Known rows, with every step that occurs
fuzen > riva > dofusa > fufo > komapu: +0.69  -0.23  -1.38  +0.76  -0.17  +0.12  +1.15  +1.89  -1.25  +0.39  +1.20  +0.45  +2.69  -2.08  +0.28  +0.32  -0.80  +0.77  +0.68  +3.66  +1.65
komapu > fufo > mobunu > dofusa: +2.25  +0.56  -0.76  +1.22  +0.53  +2.28  -0.62  -1.20  -0.39  -0.58  +0.20  +1.08  +2.35  +0.21  -0.69  -0.43  +0.27  -1.91  +0.24  +2.74  +1.53
fuzen > mobunu > riva > fufo > dofusa: +0.49  +0.01  -2.50  +1.44  -1.40  -1.56  +2.33  +0.31  +0.38  +2.16  -0.35  +2.28  +3.69  -0.68  +1.37  -0.48  -0.48  -1.52  +0.68  +2.36  +2.50
komapu > fufo > dofusa: +0.83  +1.57  -1.71  +1.06  +0.75  +0.67  +0.73  -0.19  -1.28  -0.86  +1.57  +0.66  +1.99  +0.31  -0.50  -1.39  -1.35  -0.54  -0.35  +2.50  +2.95
fufo > fuzen: +1.95  +1.25  -2.09  +0.45  +0.40  -0.67  +0.94  -0.96  -1.20  -1.34  +2.26  +0.61  +3.33  -0.56  -0.95  +0.13  -1.71  -0.64  +0.29  +2.43  +1.01
fufo > dofusa > fuzen: +1.79  +1.81  -1.02  +0.27  +0.87  +0.38  +2.55  -0.05  -2.62  +0.38  +1.90  +0.20  +4.67  -0.99  -0.11  +1.17  -1.41  -1.37  +0.46  +1.89  +3.66
fuzen > mobunu > dofusa > fufo > komapu: +1.28  -1.83  -2.24  +1.08  -0.16  +0.35  +1.22  -0.29  -1.93  -0.39  +0.31  +0.57  +2.21  -2.54  -0.17  -0.42  -0.63  +0.33  +2.23  +2.09  +0.82
mobunu > riva > dofusa: +1.78  -0.21  -2.10  -0.83  +0.20  -0.62  +1.30  +1.43  -0.97  +1.64  +0.00  +1.35  +3.93  -1.07  +1.11  -0.60  -0.50  -1.16  +1.07  +1.78  +1.77
fufo > dofusa: +1.86  +0.91  -2.19  -0.43  +0.02  -0.52  +1.49  +0.30  -1.47  -0.15  +1.96  +0.44  +3.42  -0.34  -0.07  -0.54  -1.83  -0.33  +0.46  +1.93  +3.01
dofusa > fuzen > riva > fufo > komapu: +0.54  +1.33  -0.66  +2.18  -0.26  +0.50  +2.49  +0.65  +0.18  -0.36  +2.19  +0.25  +2.75  -2.28  -0.12  -0.12  -0.60  -1.20  +0.44  +1.59  +2.74
fuzen > riva: +0.95  -0.54  -1.71  +1.31  +0.05  +0.85  +0.22  -0.36  +0.23  +0.58  +2.52  +0.99  +3.17  -0.36  +0.33  -0.17  -0.31  +0.50  -0.04  +1.77  +1.37
komapu > fufo > mobunu > riva > dofusa > fuzen: +1.54  +1.99  +0.03  +1.09  +0.62  +1.91  +1.14  +0.27  -1.25  +2.10  -0.48  +1.61  +4.02  -0.68  +0.83  +1.72  +0.99  -2.90  -0.32  +3.41  +2.08
dofusa > fuzen > mobunu > riva: +0.55  -0.70  -1.59  +1.36  +0.07  +0.74  +2.03  -1.25  -1.41  +2.65  +0.70  +1.41  +4.20  -1.42  +1.56  +1.22  +0.39  -1.23  +1.05  +0.70  +1.20
komapu > fufo > dofusa > fuzen > mobunu > riva: +0.25  +0.61  -1.51  +2.63  -0.58  +1.28  +2.33  -1.53  -1.61  +2.46  +0.61  +1.66  +4.23  -0.34  +0.92  +0.88  +0.26  -1.54  -0.02  +2.15  +2.42
komapu > fufo > dofusa > fuzen > mobunu: +0.50  +1.26  -0.82  +2.13  +0.64  +1.77  +1.95  -1.90  -2.58  +1.18  +1.35  +0.84  +3.46  -0.07  +0.14  +0.83  -0.62  -0.69  -0.63  +2.49  +2.88
fuzen > mobunu > riva > fufo > komapu: +0.36  -0.54  -2.89  +1.03  -1.48  -1.26  +2.17  +0.35  +0.85  +0.46  +0.65  +1.69  +1.27  -2.09  +1.22  -1.93  -0.56  -0.85  +1.63  +1.11  +1.01
fuzen > riva > fufo > dofusa: +0.89  +0.94  -1.30  +1.71  -0.89  -0.58  +1.90  +0.66  +0.61  +0.66  +1.20  +1.35  +4.04  -0.28  +0.20  -0.17  -1.01  -0.80  -0.60  +2.95  +3.42
riva > dofusa > fufo: +0.17  +0.62  -1.13  -0.06  +2.19  -0.50  +0.88  +1.80  -2.77  +0.00  -0.48  +0.70  +2.24  -1.71  +0.05  +0.59  -1.17  -0.20  +0.49  +3.24  +1.99
komapu > fufo > dofusa > fuzen > riva: +0.74  +1.55  -0.25  +3.08  +0.12  +2.26  +1.67  -1.03  -1.34  +1.21  +2.26  +0.77  +4.50  +0.01  -0.22  +1.01  -0.16  -0.82  -1.04  +2.84  +3.64
fuzen > fufo: -0.49  +1.04  -2.29  +1.82  +1.27  -0.23  +0.54  -0.93  -0.40  -0.58  +1.68  +0.08  +1.07  -1.72  -0.13  -0.81  -0.18  +0.55  -0.20  +1.83  +2.09
fufo > fuzen > mobunu > riva: +1.73  -0.75  -2.60  +1.35  -1.48  -0.91  +1.43  -1.74  -0.03  +1.50  +1.23  +1.96  +4.33  -0.62  +0.54  +0.68  -0.48  -0.57  +0.71  +2.23  -0.02
fuzen > fufo > dofusa: +0.22  +1.71  -2.61  +1.54  +0.07  -0.57  +1.42  -0.47  -0.84  +0.14  +1.91  +0.03  +2.70  -1.02  -0.10  -0.43  -0.59  +0.23  -0.34  +3.00  +3.44
komapu > fufo > fuzen: +0.93  +1.93  -1.60  +1.97  +1.05  +0.63  +0.38  -1.52  -0.95  -2.23  +1.75  +0.94  +1.91  -0.14  -1.35  -0.67  -1.15  -0.74  -0.48  +2.88  +1.00
riva > fufo > dofusa > fuzen: +0.69  +2.75  -0.65  +1.08  +1.07  -0.55  +3.11  +0.68  -1.79  -0.08  +0.46  +0.63  +3.59  -1.39  -0.12  +0.60  -1.40  -2.61  +0.12  +2.40  +4.44

Rows
+2.29  -0.06  -0.87  +0.69  +1.61  +1.53  +1.57  -0.59  -2.60  +0.12  +0.54  +0.02  +4.60  -1.82  -0.32  +0.73  -0.33  -1.79  +1.12  +0.59  +2.80
mobunu > dofusa > fuzen
+0.80  +0.75  -1.15  +2.71  +1.57  +1.53  +1.59  -1.39  -1.97  +0.35  +0.31  -0.32  +3.72  -2.55  -0.27  +0.72  +0.79  -1.16  +0.58  +1.23  +3.36
mobunu > dofusa > fuzen > fufo
+0.43  +0.65  -2.59  +0.71  -0.86  -1.91  +2.05  +1.56  +1.01  -0.89  +0.84  +1.17  +1.04  -2.33  +0.67  -2.38  -1.00  -1.69  +1.86  +0.82  +1.64
mobunu > riva > fufo > komapu
+2.12  +1.55  +0.20  +1.38  +1.09  +1.08  +1.72  -0.11  -0.84  +0.11  -0.84  +1.08  +4.21  -1.44  -0.29  +1.72  +0.12  -3.79  +0.52  +2.50  +3.07
riva > fufo > mobunu > dofusa > fuzen
-0.23  +0.32  -1.24  +2.30  +0.45  -0.41  +2.58  -0.35  -0.50  +1.97  -0.57  +1.90  +3.29  -1.86  +1.37  +0.84  +0.32  -2.21  +0.79  +1.04  +1.88
dofusa > fuzen > mobunu > riva > fufo
+3.21  -1.34  -2.16  +1.14  -0.60  +0.39  +1.18  -2.08  -1.41  +0.28  +0.67  +0.98  +5.03  -0.77  -0.67  +0.35  -0.84  -0.72  +0.68  +2.72  +0.99
fufo > fuzen > mobunu > dofusa
+2.78  +0.33  -1.54  +0.47  -0.80  +0.04  +1.28  -0.02  -0.69  +1.01  +1.65  +0.98  +5.72  -0.20  -0.54  +1.01  -0.93  -0.07  -0.95  +4.31  +1.64
fufo > fuzen > riva > dofusa
+0.32  +1.45  -1.63  +1.78  +1.23  -0.95  +1.06  -0.11  -1.95  -1.61  +1.06  +0.91  +2.43  -1.40  -0.88  +1.53  -1.37  -0.25  +0.62  +3.51  +0.93
dofusa > fufo > fuzen
+1.02  +1.28  -0.50  -0.29  +1.21  +0.08  +0.50  +1.63  -1.90  +0.75  -0.47  +1.26  +2.67  -0.94  +0.21  +2.12  -0.52  -1.02  +0.05  +4.67  +1.41
riva > dofusa > fufo > mobunu
+2.14  +0.49  +0.69  +3.12  -0.04  +4.07  +0.30  -1.80  -0.21  +1.38  +0.86  +1.13  +5.02  +0.04  -0.27  +2.13  +1.46  -2.27  -0.68  +2.96  +2.27
komapu > fufo > mobunu > dofusa > fuzen > riva
+1.46  +0.53  -1.30  +0.55  +0.13  +0.61  +2.52  -1.27  -2.56  +1.64  +1.77  +0.55  +4.87  -0.75  +0.35  +1.45  -1.09  -0.65  +0.15  +2.18  +2.96
fufo > dofusa > fuzen > mobunu
+0.00  +0.54  -2.14  +0.61  +0.76  -0.59  +1.00  +0.93  -1.68  -2.06  +1.78  +0.14  +0.27  -2.37  -0.36  -0.66  -1.44  +0.37  +1.72  +1.77  +1.05
dofusa > fufo > komapu
+1.82  +1.15  -0.54  -0.67  +2.23  +0.57  +2.12  +0.73  -3.19  +0.84  +0.54  +0.18  +4.10  -1.63  +0.23  +0.90  -1.06  -1.19  +0.16  +2.05  +3.03
riva > dofusa > fuzen
-0.05  +0.08  -1.79  +0.54  +0.95  -1.03  +1.24  +2.07  -1.99  +1.61  -1.15  +1.48  +3.16  -1.85  +1.16  +0.71  -0.13  -0.95  +1.21  +2.80  +1.55
mobunu > riva > dofusa > fufo
+1.87  +1.03  -0.90  +2.05  -0.18  +1.20  +0.61  -0.49  -0.39  +0.29  +1.26  +1.18  +4.14  +0.38  -0.90  +0.24  -0.49  -0.25  -1.64  +4.72  +1.71
komapu > fufo > fuzen > riva > dofusa
+1.73  +0.20  -1.48  +1.95  +0.99  -0.32  +1.15  -0.52  -2.11  -1.29  -0.26  +0.72  +3.77  -1.76  -1.25  +1.51  -0.83  -1.15  +1.25  +3.30  +1.51
mobunu > dofusa > fufo > fuzen
+1.20  -0.56  -2.03  +0.84  +0.45  +0.15  +1.05  +0.88  -1.93  -1.63  +0.71  -0.06  +1.89  -2.62  -0.66  -0.69  -1.09  -0.46  +2.51  +1.69  +1.66
mobunu > dofusa > fufo > komapu
+0.65  +2.18  -1.47  +0.72  +0.78  +0.44  +2.50  +0.41  -1.95  -0.02  +1.62  -0.88  +2.64  -3.33  -0.27  -0.06  -0.47  -0.33  +0.32  +2.76  +3.34
riva > dofusa > fuzen > fufo > komapu
+0.51  +0.10  -2.22  +0.09  -0.34  -1.29  +1.77  +2.67  -1.54  +0.59  -0.14  +0.76  +2.34  -2.66  +0.81  -0.28  -0.91  -0.54  +1.96  +2.70  +1.42
mobunu > riva > dofusa > fufo > komapu
-0.18  +2.16  -1.80  +1.84  +0.56  +0.36  +2.07  -0.89  -1.49  -0.86  +2.79  -1.03  +1.58  -3.29  -0.38  -0.28  -0.30  -0.01  +0.54  +1.46  +2.75
dofusa > fuzen > fufo > komapu
+0.77  +1.83  -1.67  +0.69  +0.40  -1.39  +1.88  +1.03  -0.62  -0.73  +0.56  +0.93  +2.63  -0.71  -0.08  -0.83  -1.91  -1.65  +0.27  +2.46  +3.66
riva > fufo > dofusa
+2.03  -0.45  -1.29  -0.02  +0.06  +0.68  +0.65  +0.83  -0.60  +1.56  +1.17  +0.92  +4.46  -0.33  +0.47  +0.15  -0.54  +0.31  -0.40  +2.82  +2.07
fuzen > riva > dofusa
+0.92  +1.11  -1.91  +0.87  -0.80  -0.26  +0.89  +0.43  +0.55  +2.54  -0.07  +1.24  +3.52  -1.38  +1.29  +0.82  +1.28  -1.42  -0.40  +4.01  +1.66
fuzen > fufo > mobunu > riva > dofusa
-0.05  +1.25  -2.90  +1.20  -0.17  -0.47  +0.84  -0.48  -0.13  -1.51  +2.71  -0.40  +0.31  -2.61  -0.47  -1.86  -0.58  +0.81  +0.71  +1.54  +1.89
fuzen > fufo > komapu
-0.50  +1.95  -1.21  +2.36  +1.87  +0.70  +1.46  -1.26  -1.80  +0.09  +1.53  -0.33  +2.33  -2.22  -0.13  +0.89  +0.23  -0.56  -0.29  +1.53  +2.80
dofusa > fuzen > fufo
+0.13  -0.09  -0.78  +1.26  +0.96  +0.33  +0.71  +1.22  -1.48  +1.43  +0.26  +1.25  +3.46  -0.94  +0.35  +1.26  -0.28  +0.35  -0.24  +3.71  +1.74
fuzen > riva > dofusa > fufo
+0.98  +0.88  -1.86  +1.77  +0.05  -1.29  +1.83  -1.16  -0.41  -0.55  +0.53  +1.70  +2.56  -0.84  -0.47  +0.08  -1.26  -0.84  -0.26  +3.37  +1.14
riva > fufo > fuzen > mobunu
+0.67  +0.09  -2.19  +2.81  -0.85  +0.38  +0.79  -2.24  -0.11  +0.69  +0.81  +2.29  +2.99  -0.02  +0.26  -0.16  +0.16  -0.71  -0.05  +2.75  -0.20
komapu > fufo > fuzen > mobunu > riva
+0.92  +1.60  -0.79  +1.08  +0.84  +1.61  -0.67  -0.87  -0.07  -1.02  +1.56  +1.23  +0.92  +0.37  -0.46  -0.34  -0.21  -1.15  -0.52  +2.82  +1.02
komapu > fufo > mobunu
+0.47  -1.34  -2.49  +0.21  -0.91  -0.87  +1.83  +1.45  -1.63  +1.88  -0.38  +1.44  +2.49  -2.54  +1.45  +0.02  -0.37  +0.12  +1.97  +2.92  +0.67
fuzen > mobunu > riva > dofusa > fufo > komapu
+2.08  +1.29  +0.36  +1.82  +1.28  +3.29  +0.59  -1.42  -1.50  +0.04  +0.22  +0.85  +3.67  -0.37  -0.69  +1.38  +0.87  -2.82  +0.08  +2.40  +2.34
komapu > fufo > mobunu > dofusa > fuzen
+0.17  +2.61  -0.59  +2.23  +0.85  +1.09  +1.14  -1.52  -0.86  +0.55  +1.61  +0.21  +2.82  -1.67  +0.08  +2.26  +0.75  -1.21  -0.82  +3.05  +2.27
dofusa > fuzen > fufo > mobunu
+0.18  +2.11  -0.87  +1.06  +2.07  +0.64  +1.93  +0.03  -2.56  +1.20  +0.35  -0.17  +3.60  -2.36  +0.15  +1.04  +0.13  -0.54  -0.70  +2.78  +3.40
riva > dofusa > fuzen > fufo
+2.23  -2.14  -2.12  +0.52  +0.31  +0.94  +0.76  -1.36  -1.22  +0.71  +0.23  +0.94  +3.60  -1.01  +0.11  -0.69  -0.45  -0.35  +1.27  +1.24  +1.23
fuzen > mobunu > dofusa
+1.24  +1.46  -1.30  +0.54  +1.22  -1.17  +1.41  +1.06  -2.81  -0.49  -0.13  +0.93  +3.54  -1.44  -0.51  +1.55  -1.47  -0.60  +0.19  +4.74  +1.56
riva > dofusa > fufo > fuzen
